Known rows, with every step that occurs:
dopu vilo rifis noson felezib: 2.530 0.340 -0.864 -4.597 -1.380 -1.253 -1.982 0.476 -4.241 -4.860 -2.433 0.574 1.488 -0.125 1.165 1.363 -0.561 -2.711 2.034 0.943 -0.346 0.165 -0.787 2.476 -0.334
roga noson dopu: -1.138 -0.252 -0.667 -4.519 -0.089 1.295 -0.646 -1.402 -2.981 -1.592 -0.735 2.290 2.875 0.794 2.089 -0.869 0.549 1.058 2.443 0.516 -0.510 -1.773 -0.651 3.151 -0.913
felezib vilo dopu noson roga togof: 3.116 1.263 0.990 -2.603 -2.081 -1.046 -4.777 0.960 -2.619 1.891 -2.801 1.858 1.441 -0.119 2.336 -0.584 0.984 0.863 2.125 0.702 -0.760 -0.616 -1.277 2.638 1.493
togof roga noson rifis vilo felezib: -1.078 -0.779 -0.372 -1.709 -1.333 3.454 -1.200 -0.256 -3.236 -1.357 -0.689 0.701 2.341 0.059 2.351 1.844 -0.494 1.881 1.265 1.445 -0.618 -0.765 -1.888 2.416 0.234
roga togof: 0.260 1.182 0.959 -0.107 -0.343 -0.349 -0.859 -0.020 -1.795 0.606 -3.192 -0.699 3.165 -0.017 1.365 0.217 -0.159 1.871 1.439 1.742 -0.319 -2.017 -1.610 2.932 -3.937
fesez noson: 0.641 -1.503 -0.172 -2.494 -0.160 -0.258 -0.613 1.056 -2.251 1.162 -1.165 1.177 2.646 -0.016 1.979 -1.758 1.225 0.543 1.475 -0.086 -0.573 -1.887 -1.559 3.073 -2.959
togof roga noson dopu vilo rifis: -0.401 -0.981 -0.872 -4.518 -0.567 2.752 -3.159 -0.875 -3.944 -1.817 -1.700 -0.005 2.324 0.258 2.599 0.770 0.282 1.292 1.507 1.085 -0.611 -1.086 -1.465 2.780 1.223
vilo felezib noson roga: 1.114 0.755 0.215 -1.401 -2.041 1.970 -2.489 0.138 -1.373 2.177 -1.357 3.123 2.459 0.451 1.411 0.164 -0.709 -2.424 2.173 1.880 -1.639 -0.804 -1.313 2.906 -0.981
fesez noson rifis vilo: 0.742 -1.607 0.271 -3.025 -1.174 -0.771 0.457 1.658 -2.774 -1.950 -0.516 2.098 2.052 -0.068 1.905 0.750 0.705 0.897 1.581 0.008 -0.083 -1.237 -1.511 2.413 -2.327
rifis noson: 0.572 0.903 -0.622 -2.687 -2.335 -0.786 -1.144 0.609 -3.633 -1.344 -2.041 0.675 2.377 0.206 1.438 -0.118 -0.894 0.174 1.841 1.549 -0.462 -0.463 -1.283 3.159 -2.779
rifis noson roga togof: 0.140 1.452 -0.287 -1.956 -2.183 0.205 -1.885 0.251 -2.941 0.865 -2.909 0.482 2.274 0.112 1.130 1.396 -0.377 -0.421 2.289 2.631 -0.429 -0.333 -1.933 3.262 -3.687
rifis vilo felezib: 1.272 1.167 -0.366 -1.230 -3.337 -0.026 0.227 1.754 -1.133 -3.795 -0.620 2.664 1.917 0.253 1.183 -0.058 -1.301 -1.551 2.407 1.798 -0.937 -0.759 -1.618 2.778 -1.312
felezib noson dopu: 1.419 0.346 0.245 -4.414 -2.392 -0.348 -5.653 -0.159 -3.254 -0.443 -2.097 3.251 3.169 0.599 2.228 -0.590 -0.083 1.054 2.064 0.999 -0.792 -1.427 -0.577 3.107 0.267
togof roga: -0.024 0.079 -0.507 -1.406 -1.152 0.974 -3.013 0.309 -3.385 -0.255 -2.813 -1.014 2.772 -0.154 2.074 0.057 -0.398 3.063 1.029 1.889 -1.088 -1.274 -2.175 2.913 -1.369
vilo rifis noson felezib: 1.404 -0.047 0.273 -3.898 -1.783 -0.603 0.358 0.332 -4.657 -2.396 -1.160 0.495 1.205 0.295 0.851 1.805 -2.258 -2.869 2.080 1.764 -0.038 0.096 -0.610 2.708 -1.907
felezib vilo rifis noson roga togof: 2.199 0.344 1.158 -2.389 -2.095 -0.700 -4.201 1.070 -3.773 2.529 -1.978 1.338 0.950 0.127 2.145 2.192 0.122 1.851 1.897 1.529 -0.284 0.374 -1.171 2.816 -0.877
fesez noson felezib vilo rifis: 1.468 -1.848 0.218 -1.739 -0.826 -0.381 -0.421 1.081 -2.914 1.689 -0.267 3.213 2.116 0.087 1.890 -0.710 0.047 -2.174 2.100 0.040 -0.166 -0.765 -0.867 2.868 -0.363
fesez noson felezib vilo: 1.147 -1.532 -0.073 -1.004 -0.907 -0.538 -0.668 1.073 -2.508 1.912 -0.493 3.481 2.618 0.044 1.989 -1.400 0.265 -1.781 2.149 0.095 -0.274 -0.970 -0.990 3.000 -0.442
togof roga noson dopu: -1.180 -0.706 -0.865 -3.288 -0.666 2.728 -2.670 -0.928 -3.458 -0.547 -1.611 0.399 2.889 0.341 2.601 -0.029 0.149 2.213 1.538 1.312 -0.718 -1.464 -1.620 3.002 0.499
fesez noson rifis: 0.420 -1.754 0.388 -3.050 -0.047 -0.682 0.602 1.003 -3.030 -0.537 -1.017 1.448 2.385 -0.017 1.936 0.383 0.892 1.220 1.299 -0.145 -0.321 -1.572 -1.305 2.459 -2.969
felezib vilo rifis noson zofizon: 2.624 0.134 1.088 -2.566 -1.943 -1.178 -3.124 0.988 -5.165 0.632 -1.556 2.422 0.983 0.327 2.593 1.674 -0.771 2.367 1.874 1.238 -0.258 0.301 -0.673 2.825 -0.175
noson dopu dudib: 0.567 1.134 0.038 -5.455 -0.921 -3.821 -2.412 -0.581 -2.739 -3.112 -2.912 1.760 2.601 0.654 1.263 -1.914 -0.683 -1.123 2.619 1.326 -0.926 -1.569 -0.139 2.524 0.139
dopu noson rifis vilo: 2.652 1.066 0.169 -2.902 -1.627 -1.918 -2.491 0.931 -3.417 -6.364 -2.170 0.307 1.778 -0.341 1.610 1.770 -0.655 -0.090 1.741 0.526 -0.010 -0.565 -1.367 1.937 0.316

Rows:
2.434 0.016 0.910 -2.867 -2.236 -1.308 -3.832 1.335 -4.191 1.281 -1.480 1.548 0.930 0.184 2.331 1.322 -0.150 2.211 1.704 0.951 -0.375 0.368 -0.813 2.785 -0.289
felezib vilo rifis noson
1.314 0.493 0.360 -1.312 -2.030 1.689 -1.896 0.236 -1.491 1.298 -0.984 2.976 2.663 0.481 1.659 -0.603 -1.066 -2.087 1.797 1.279 -1.436 -1.141 -0.928 2.802 -0.514
vilo felezib noson
1.188 0.306 0.766 -1.677 -1.953 1.301 -1.099 0.238 -2.074 0.093 -0.851 3.070 2.551 0.495 1.670 0.875 -1.339 -1.532 1.678 1.232 -1.221 -0.879 -0.736 2.375 -0.515
vilo felezib noson rifis
0.815 -1.580 0.312 -2.780 -1.301 -0.120 1.250 1.672 -2.194 -1.865 -0.082 2.632 2.004 0.074 1.863 0.711 0.340 -0.576 1.664 0.122 -0.237 -1.178 -1.395 2.340 -1.869
fesez noson rifis vilo felezib
0.411 0.948 -0.794 -1.579 -2.707 -0.884 0.295 0.232 -3.690 -2.072 -1.526 2.134 2.624 0.281 0.933 0.043 -2.306 -3.028 2.495 1.974 -0.181 -0.009 -0.839 3.108 -1.525
rifis noson felezib
2.072 0.958 -1.131 -2.753 -0.863 -0.396 -1.321 0.507 -1.815 -3.459 -2.472 1.439 2.388 0.052 1.432 -0.478 0.104 -2.309 1.959 0.769 -1.379 -0.852 -1.166 2.528 -0.431
dopu vilo felezib
2.366 0.889 0.270 -2.969 -0.450 -1.919 -2.364 0.255 -3.662 -4.902 -2.606 -0.427 2.106 -0.295 1.657 1.378 -0.547 0.189 1.473 0.375 -0.229 -0.867 -1.186 1.959 -0.233
dopu noson rifis
2.592 1.690 -0.280 -3.962 -3.658 -0.856 -2.165 1.656 -2.311 -4.820 -1.920 1.744 1.239 -0.199 1.143 -0.459 -0.148 -1.659 2.718 1.355 -0.632 -0.761 -1.892 2.634 0.157
rifis vilo dopu noson roga
-0.524 -1.062 -0.308 -1.287 -0.970 3.093 -2.643 -0.663 -3.989 0.975 -0.841 0.794 2.292 0.037 2.354 1.064 -0.689 1.053 1.548 1.372 -0.438 -0.443 -1.490 2.767 1.117
togof roga noson felezib vilo rifis
2.393 0.627 -0.479 -4.512 -1.074 -0.638 -2.989 0.440 -3.773 -3.193 -3.211 -0.285 1.339 -0.186 1.241 2.127 0.417 -1.415 1.921 1.324 -0.378 -0.045 -1.360 2.539 -1.475
dopu vilo rifis noson roga togof
1.768 0.071 0.681 -4.149 -1.136 -0.484 0.386 0.152 -5.883 -2.902 -1.635 0.785 1.067 0.419 1.625 2.250 -2.099 -0.284 1.871 1.918 -0.068 -0.287 -0.714 2.834 -2.572
vilo rifis noson zofizon
-0.022 1.619 0.352 -0.888 -0.466 0.170 -2.138 -0.194 -1.924 2.056 -3.744 -0.027 2.546 -0.041 0.863 1.436 0.559 1.382 2.324 2.865 -0.930 -1.274 -2.386 3.146 -4.775
noson roga togof
2.468 0.066 0.084 -5.726 -2.213 -0.412 -6.248 -0.101 -3.732 -1.938 -2.340 2.984 2.598 0.463 2.244 0.227 0.257 -0.117 2.045 0.645 -0.685 -0.957 -0.395 2.823 1.305
felezib noson dopu vilo rifis
1.199 0.343 0.683 -4.108 -1.403 0.026 -1.150 0.346 -4.113 -0.360 -2.202 -0.599 0.935 0.176 0.972 2.775 -0.861 -0.937 1.944 2.231 -0.229 -0.116 -1.380 2.801 -3.413
vilo rifis noson roga togof
-1.227 -0.221 -0.628 -1.149 -0.182 1.870 0.647 -1.410 -3.146 -0.498 -0.243 2.534 2.961 0.327 1.300 -0.497 -0.695 -0.904 2.499 0.874 -0.302 -1.037 -0.787 3.021 -1.332
roga noson felezib
1.033 0.880 -0.480 -1.155 -3.141 -1.162 -1.194 0.635 -3.779 -0.599 -1.339 2.964 2.363 0.287 1.467 0.229 -1.942 -2.078 2.533 1.730 -0.141 0.457 -0.690 3.088 -0.301
rifis noson felezib vilo
1.887 0.997 0.099 -0.985 -3.688 0.785 -1.229 1.327 -2.294 -3.183 -0.506 4.366 2.077 0.373 1.756 0.535 -1.763 -1.323 2.474 1.916 -0.760 -0.669 -1.343 2.835 -0.114
rifis vilo felezib noson zofizon
1.473 -0.009 0.447 -4.639 -1.543 -0.634 -0.687 0.607 -4.547 -1.897 -1.574 -0.515 1.038 0.219 1.215 1.702 -1.278 -0.598 1.636 1.453 -0.254 -0.204 -0.927 2.748 -2.797
vilo rifis noson
-0.591 -0.685 -0.481 -1.505 -1.404 3.156 -2.385 -0.665 -3.652 1.120 -1.105 1.367 2.510 0.034 2.362 -0.144 -0.467 0.716 1.693 1.281 -0.618 -0.747 -1.515 2.833 1.646
togof roga noson felezib vilo dopu
0.533 -1.442 -0.392 -1.413 -0.463 -0.303 0.815 0.687 -2.370 0.464 -0.662 2.660 2.897 0.069 1.464 -1.589 -0.160 -2.662 2.133 0.326 -0.313 -1.421 -1.112 3.017 -1.696
fesez noson felezib
